Known rows, with every way that one mark hangs from another:
k_418{k_713}: [-0.49  0.63 -0.86  1.25  0.48 -0.59 -5.81 -4.42  0.61  2.63 -1.96 -0.17
 -0.75 -4.74 -0.71  3.60  3.00]
k_713{k_139{k_624{k_848}} k_418 k_593}: [ 2.59 -0.33  0.12 -1.27  1.47 -3.71  4.15 -0.71  1.58 -2.23  3.48  3.22
 -0.53  3.10  1.51 -4.76 -4.33]
k_624{k_848{k_139{k_713{k_418 k_593}} k_663}}: [ 3.88  2.27  2.77 -1.43 -1.35  0.45 -2.20  0.18  5.37 -0.19 -1.41  1.17
 -3.33  4.82 -1.25 -2.96 -1.72]
k_624{k_848}: [ 2.76 -0.89 -3.18  2.14  2.64 -0.88 -3.09  2.94  2.17  1.12 -0.79  0.99
 -4.73 -0.08 -3.30 -2.60 -0.40]
k_663{k_848{k_139{k_713}}}: [ 0.01  0.65 -1.15 -1.72  3.31  3.26 -1.59  3.39  1.88 -1.36 -0.70 -5.69
  0.38 -4.95 -1.59  2.16  2.25]
k_663{k_848{k_139{k_713} k_624}}: [-0.62 -0.32 -1.35 -1.02  0.21  2.93  2.69  2.46 -2.40 -1.66 -2.96 -5.25
  1.48 -3.55  1.27  1.25  2.94]
k_593{k_713{k_139}}: [-0.98 -1.22 -5.44 -0.34  1.40  0.98 -4.20 -2.25 -0.42  0.01  1.00  0.41
 -1.93 -2.04 -2.63  5.17  0.50]
k_139{k_624 k_713}: [-6.38 -4.29 -2.00  6.13 -0.42  0.72 -1.80  1.69 -7.09  0.85 -1.94  0.85
 -0.82 -3.46  3.04 -1.66  4.91]
k_624{k_848{k_139}}: [ 2.41 -0.90 -2.24  0.52  2.70 -0.04 -1.43  2.25  3.78  1.75 -1.77  0.61
 -6.16  0.78 -4.51 -1.95 -1.48]
k_624{k_848{k_139{k_713}}}: [ 0.38 -3.00 -1.28 -0.78  1.91  2.70 -4.46  2.71  0.91  1.43 -2.10 -0.33
 -5.94 -0.47 -2.05 -1.85  0.77]
k_139{k_624{k_848{k_663}} k_713{k_593}}: [-2.93 -1.61  2.70  5.10 -5.58  0.26 -0.33  1.54 -4.89 -0.50 -0.03  2.25
 -0.09  2.52  3.07 -5.44  2.96]
k_418{k_713{k_139 k_593}}: [-0.41  2.02  0.26 -3.33  0.12 -1.94 -3.70 -5.69  0.70  0.80  0.44  1.52
  1.35 -3.33  0.10  2.63  0.78]
k_593{k_713{k_139{k_848} k_418}}: [ 1.44 -1.59 -1.26 -3.18  2.99  2.15 -1.59 -0.62  1.90  0.49  3.93 -2.05
  0.94 -1.12 -1.34  5.12 -1.90]
k_848{k_139{k_713} k_624 k_663}: [-1.91  3.70  0.14  2.08 -4.61 -0.57  2.58 -1.23 -1.82  0.62 -8.19  2.12
 -0.69  4.23  0.33  0.85  0.82]
k_139{k_624 k_713{k_418} k_848{k_663}}: [-3.64 -0.53  5.04  3.86 -1.67  1.72  2.53  4.43 -3.31  1.50  0.75 -1.76
  5.14  1.97  1.93 -0.65  0.43]
k_663{k_848{k_139{k_713{k_593}} k_624}}: [ 0.57  0.62  0.71 -1.59 -0.75  1.91  3.94  1.44 -1.39 -2.27 -2.01 -4.99
  2.57 -3.36  3.05 -0.17  2.95]
k_624{k_848{k_139{k_713{k_593}} k_663}}: [ 2.08  2.27  2.04 -0.21 -2.06  0.63 -2.59  1.05  3.48  0.44 -2.03  1.64
 -3.60  4.04 -2.37 -2.66 -0.80]
k_593{k_713{k_139{k_848}}}: [-1.66 -1.78 -2.68 -1.55  1.80  2.37 -1.96  0.69 -0.72  1.49  2.85 -1.64
  0.88 -2.26 -3.36  5.71 -0.37]
k_713{k_139{k_624 k_848} k_418 k_593}: [ 1.23  0.62  3.04 -1.88  2.93 -3.76  7.51  1.18  1.72 -0.61  4.46  0.86
  4.68  1.27  1.64 -2.51 -4.45]
k_139{k_713{k_418 k_593} k_848{k_624 k_663}}: [ 1.85  3.01  7.36 -1.39 -2.89 -0.32  3.71  1.11 -0.30  0.07 -0.97 -1.28
  7.14  2.55  6.41 -1.74  0.30]

Rows:
[ 0.76  1.41  0.10  0.14 -1.22  1.59 -3.84  2.16  2.48  1.00 -2.91  1.20
 -4.51  4.01 -4.32 -1.27 -0.87]  k_624{k_848{k_139{k_713} k_663}}
[-2.22  1.54  2.15 -0.08 -4.62 -1.47 -0.97 -3.99 -2.29  0.57  1.36  2.80
  1.22  1.33 -1.42  0.39 -0.08]  k_418{k_713{k_139{k_624{k_848{k_663}}} k_593}}
[-0.35  0.69 -1.82  2.93  1.92  0.59  4.53  3.28  1.18 -1.11 -0.05 -4.55
  0.62 -3.03 -3.08  0.88  0.50]  k_663{k_848{k_139{k_624}}}
[-1.18  0.12 -1.69  8.31 -2.81 -2.20  2.38  2.74 -2.02  0.85 -1.13  2.82
 -2.21  3.99 -3.59 -3.22 -0.83]  k_139{k_624{k_848{k_663}}}
[ 5.06  3.81 -0.87 -4.73  5.25 -5.34  0.91 -2.92  6.58 -2.21  1.47  2.79
  0.57  0.79  1.78 -1.70 -4.48]  k_713{k_139 k_418 k_593}
[ 2.64  0.25  1.60 -1.58  2.51 -1.10 -4.34 -2.22  2.96 -1.06 -0.89  0.22
  0.27 -2.97  6.85 -2.56  2.48]  k_139{k_713{k_418 k_593}}
[-2.40  0.64  1.30  0.12  1.44 -3.52  6.92  3.26 -1.49  0.32  3.20  1.69
  4.36 -0.17 -0.84 -1.81 -2.69]  k_713{k_139{k_624 k_848} k_593}
[-0.21 -4.44 -3.12  0.69 -0.38  2.21 -1.29 -1.95 -1.79 -0.62  3.62  0.05
 -2.51  1.12 -0.83  2.14 -1.00]  k_593{k_713{k_139{k_624{k_848}} k_418}}
[-3.99  0.01 -0.82  0.95 -3.20  0.20 -3.00 -2.20 -4.08  1.63  0.25  2.23
 -0.53  1.08 -4.20  2.69 -0.14]  k_418{k_713{k_139{k_624{k_848{k_663}}}}}
[-0.96  3.77  4.11 -3.31 -3.46 -1.61  1.39 -3.26 -1.29  1.58  0.47  0.70
  5.66  0.10 -0.29  3.08 -0.55]  k_418{k_713{k_139{k_848{k_624 k_663}} k_593}}
[ 2.50  0.56  1.47 -2.43  0.04  1.85  4.27  0.50  0.36 -2.97 -1.43 -5.25
  2.69 -2.69  4.35 -0.28  2.00]  k_663{k_848{k_139{k_713{k_418 k_593}} k_624}}
[ 0.29 -1.69 -2.32  1.32 -2.29  1.52 -0.81 -2.24 -0.84 -0.97  2.93  1.00
 -1.63  3.75 -2.24  2.63 -1.92]  k_593{k_713{k_139{k_624{k_848{k_663}}} k_418}}
[ 1.36 -0.90  1.92 -1.43 -0.93 -0.60  3.88 -3.42 -0.36 -0.34 -4.91  0.31
 -0.66 -0.16  7.00 -2.13  1.85]  k_848{k_139{k_713{k_418 k_593}} k_624}
[-1.10 -0.50 -1.42  0.81  0.12 -3.55  3.48  0.97 -1.97 -1.12  2.20  3.99
 -0.79  1.68 -0.90 -4.22 -2.17]  k_713{k_139{k_624{k_848}} k_593}
[-3.79 -3.12 -5.04  3.03 -0.73  1.11 -1.04 -1.75 -4.09  0.15  1.67  0.95
 -1.44 -1.32 -1.97  4.10  1.01]  k_593{k_713{k_139{k_624}}}
[ 1.86 -1.09 -4.02 -1.93  2.49  0.86 -3.65 -3.73  2.27 -0.80  1.95 -0.04
 -1.75 -0.86 -0.77  4.67 -1.08]  k_593{k_713{k_139 k_418}}
[ 1.93 -0.67  5.87 -3.28  3.17  0.89 -1.04  2.34  2.53  0.89  2.09 -3.09
  4.74 -3.30  5.81 -1.81  1.24]  k_139{k_713{k_418 k_593} k_848}
